Each row was made from one small tree. The marks that hang from a mark follow it in brackets, in alphabetical order. Every link used is in the known rows. Write each row's tree.
In the rows, 128 means zero.
Known rows
D(G(K Z(H(Y) W))): [ 67 117 140 171  86 101 115  76 111 164 138 113 153 134  96 135 178 155
 148 179 188 122 172 112 150]
W(P): [ 88  85 142 142 107 118 124  83 131 164 144 128 147 126  95 144 145 167
 134 138 157 126 152 123 152]
J(Z(G W(P(H)))): [ 78 110 159 165  73 125 128  92 104 149 164 171 167 136 103 145 139 167
 122 162 173 111 171 142 132]
K(G(Z(W(P)))): [ 76  90 152 143  83 129 113  84 123 182 157 114 149 128  91 144 143 162
 112 164 170 115 151 112 121]
W(P(H(D K(G) Z))): [ 93  69 149 146 103 132 120  77 141 184 119 129 155 132  84 125 164 169
 139 134 149 128 173 122 125]
W(P(H)): [ 83  93 142 140 111 119 124  88 132 140 145 141 153 119 105 151 148 170
 132 131 168 124 161 129 151]
H(K Z(G)): [ 91  95 147 156  91 124 125  78 129 181 127 130 149 136  88 131 166 161
 141 151 147 130 173 114 143]
P(G(K) H(D Y Z(W))): [ 93  94 144 184 112  98 118  82 162 139 112 148 177 122 132 124 184 169
 151 155 179 132 187 139 134]
W(P(G(K Z(H(Y))))): [ 76 100 131 150  75  96 116  72 132 163 112 117 160 111 103 130 164 165
 137 170 218 120 169 128 143]
J(P(H)): [ 92 104 141 133 126 112 114  87 138 138 157 132 152 140 127 155 153 162
 148 131 150 135 179 126 169]
D(G(K Z(H))): [ 73 110 125 162 113  91 114  80 123 153 128 116 142 138  95 145 175 158
 137 166 195 122 168 119 158]
Z(G(K) H(D Y) W(P)): [ 79 108 151 177  62 104 131  76 114 180 132 133 167 143  85 116 156 160
 144 182 162 127 166 127 144]
P(G H(K) W): [ 87 112 138 120 106 122 128  91 145 135 116 159 161 105 123 144 176 167
 128 138 201 114 194 131 143]
W(P(G(K Z) H(Y))): [ 76  98 136 148  92  97 113  83 149 131 122 142 169 104 128 142 165 171
 131 162 220 115 172 139 136]
J(P(H W) Y Z): [103  97 149 155 101 110 110  90 122 140 131 174 164 136 134 154 141 165
 140 134 180 115 196 166 151]
D(G(Z(W))): [ 69 106 144 170 109 115 118  82 113 163 157 118 144 132 105 151 169 160
 128 165 172 116 160 109 143]
Z(H): [ 89 100 134 140 106 113 121  81 123 165 129 110 142 136  90 142 156 159
 140 136 158 137 167 111 165]
Z(G(K) W): [ 86 121 147 159  97 105 125  94 137 146 150 152 159 143 108 142 158 158
 126 176 158 123 165 130 147]
W(P(G(K Z) H(D Y))): [ 80  85 136 167  98  90 114  79 154 142 111 136 172 113 129 134 168 173
 133 164 210 119 173 140 133]
Z(G H(Y) W): [ 78 118 152 153  64 122 127  81 100 183 144 119 156 141  87 129 154 154
 146 163 152 133 171 107 152]
D(G(K Z(H(Y) W(P)))): [ 62 112 143 172  73 105 121  73 103 169 144 119 155 125  87 132 170 160
 145 181 196 113 164 119 145]
K(G(Z)): [ 86  83 138 132 107 116 102  87 138 179 137 103 141 142  98 149 148 160
 120 149 164 128 158 108 133]
Z(H W): [ 83 112 143 150  94 123 127  82 115 166 142 115 148 131  93 140 158 156
 136 148 157 132 168 109 158]
Z(G W(P(H(D K Y)))): [ 74 104 165 160  59 134 137  76 110 177 142 144 169 127  95 123 163 164
 142 167 148 118 174 119 134]

Write each row's tree
[ 93  89 136 160 122 105 118  93 149 140 123 143 160 133 123 142 157 168
 131 129 173 128 179 128 148] : P(H(D) W)
[101  95 151 155 100 122 119  79 134 153 114 156 160 114 123 140 166 164
 151 130 171 118 201 149 148] : J(P(H(K Z) W) Y)
[ 82  98 147 128  96 131 130  82 127 150 137 139 152 112  97 145 161 167
 134 137 164 119 169 124 149] : W(P(H(K)))
[ 88  77 154 126  82 139 115  76 133 185 127 126 157 123  81 126 162 166
 154 132 152 129 174 117 126] : W(P(H(K(G) Y Z)))
[ 97  98 138 171 110  94 116  88 150 152 127 145 156 146 103 135 160 163
 138 158 162 133 168 134 146] : H(Z(G(K)))
[ 78 101 129 162 126  90 110  86 138 145 137 127 144 139 109 151 172 162
 133 165 185 119 161 124 151] : D(G(K Z))
[ 89  88 145 199 118  98 116  76 140 171 130 131 161 148 104 122 185 164
 165 162 148 133 171 125 142] : H(D(G(K)) Y Z(W))
[ 94  84 142 161  97 114 121  78 153 162  93 142 171 112 122 119 184 170
 153 136 189 127 201 127 131] : P(G H(D K Y Z) W)
[ 91  94 134 158 121  98 122  87 161 123 119 163 166 108 121 139 169 175
 136 143 203 121 175 152 139] : W(P(G(K) H(Z)))
[ 87  81 139 161 122 107 117  77 123 184 133 116 147 154  97 133 170 164
 162 142 138 136 163 114 156] : H(D(G) Y)
[ 95  91 143 154 109 103 111  84 144 153 139 132 166 145 134 135 155 163
 160 133 159 136 191 126 159] : J(P(H(D Y) W))
[ 80 102 136 188  93  95 117  77 136 160 121 108 157 135 107 133 168 157
 124 177 181 126 170 117 147] : G(K Z(H(D) W))
[ 61 115 150 156  66 129 124  66  90 192 139  98 146 124  81 131 184 153
 151 172 173 118 177  93 147] : D(G(Z(H(K Y) W)))
[ 79  80 159 185  85 131 132  62 111 204 136 122 156 130  79 114 182 166
 166 158 143 122 169 113 134] : H(D(G) K Y Z(W(P)))
[ 84  98 139 131 115 117 128  88 137 135 135 152 157 108 116 149 157 173
 128 135 192 119 168 138 146] : W(P(G H))
[ 82  88 152 150  85 132 115  76 132 198 133 102 150 139  93 132 167 156
 119 171 148 121 168 101 122] : H(D K(G(Z(W))))
[ 67 103 139 145  78 121 119  65  97 193 125  93 140 129  79 132 181 155
 156 160 176 124 176  95 154] : D(G(Z(H(K Y))))
[ 91  84 138 157  96 108 117  72 124 188 115  97 150 145  91 125 159 159
 158 139 145 145 170 108 161] : Z(H(D Y))
[ 83 110 147 173  84 115 132  81 108 182 136 122 154 150  89 128 157 157
 132 166 149 132 169 112 151] : Z(G H(D) W)
[ 73 112 139 173 114 100 115  86 131 145 150 132 150 135 111 150 176 160
 128 177 183 113 163 123 144] : D(G(K Z(W)))
[ 72 104 146 164  68 118 115  73 109 180 137  91 153 124  99 135 158 154
 140 162 175 130 170  98 147] : G(Z(H(Y) W))
[ 85  94 130 168 104  82 107  88 166 131 101 144 176 117 145 134 174 169
 130 161 225 120 190 138 132] : P(G(K Z) H(D Y) W)
[ 90 106 144 166 107 104 117  87 157 129 124 154 174 113 131 133 181 167
 150 153 189 129 187 138 137] : P(G(K) H(Y Z(W)))
[ 91  86 161 171  76 128 125  81 103 172 135 160 159 123  98 145 139 168
 127 154 163 107 161 157 133] : J(Y Z(W(P)))
[105 104 150 162  92  95 112  86 122 158 133 173 161 160 118 147 143 160
 140 170 158 119 182 171 154] : J(P Y Z(G(K)))
[ 89  91 157 161  78 134 121  71 129 186 132 114 157 121  96 124 174 159
 158 149 139 132 176 106 139] : H(K Y Z(W))
[ 99  90 150 122  72 136 116  76 101 203 102 135 145 142  69 135 154 156
 136 147 154 121 182 139 137] : J(Y Z(H(K(G))))
[ 81 106 141 170 100 100 112  87 147 142 141 125 157 126 119 148 162 159
 119 175 180 119 163 122 142] : G(K Z(W))
[ 92  99 150 159  98 110 111  81 128 160 151 133 161 148 118 136 154 161
 166 140 147 142 186 123 155] : J(P(H(Y Z(G))))
[ 84  96 162 183  74 128 128  75 125 179 127 134 169 133 102 118 175 162
 152 159 141 131 187 114 131] : P(H(D K Y Z(G W)))
[ 86 106 157 166  79 132 130  79 121 180 141 135 155 131  91 129 168 159
 137 163 144 124 175 113 136] : H(K Z(G W))
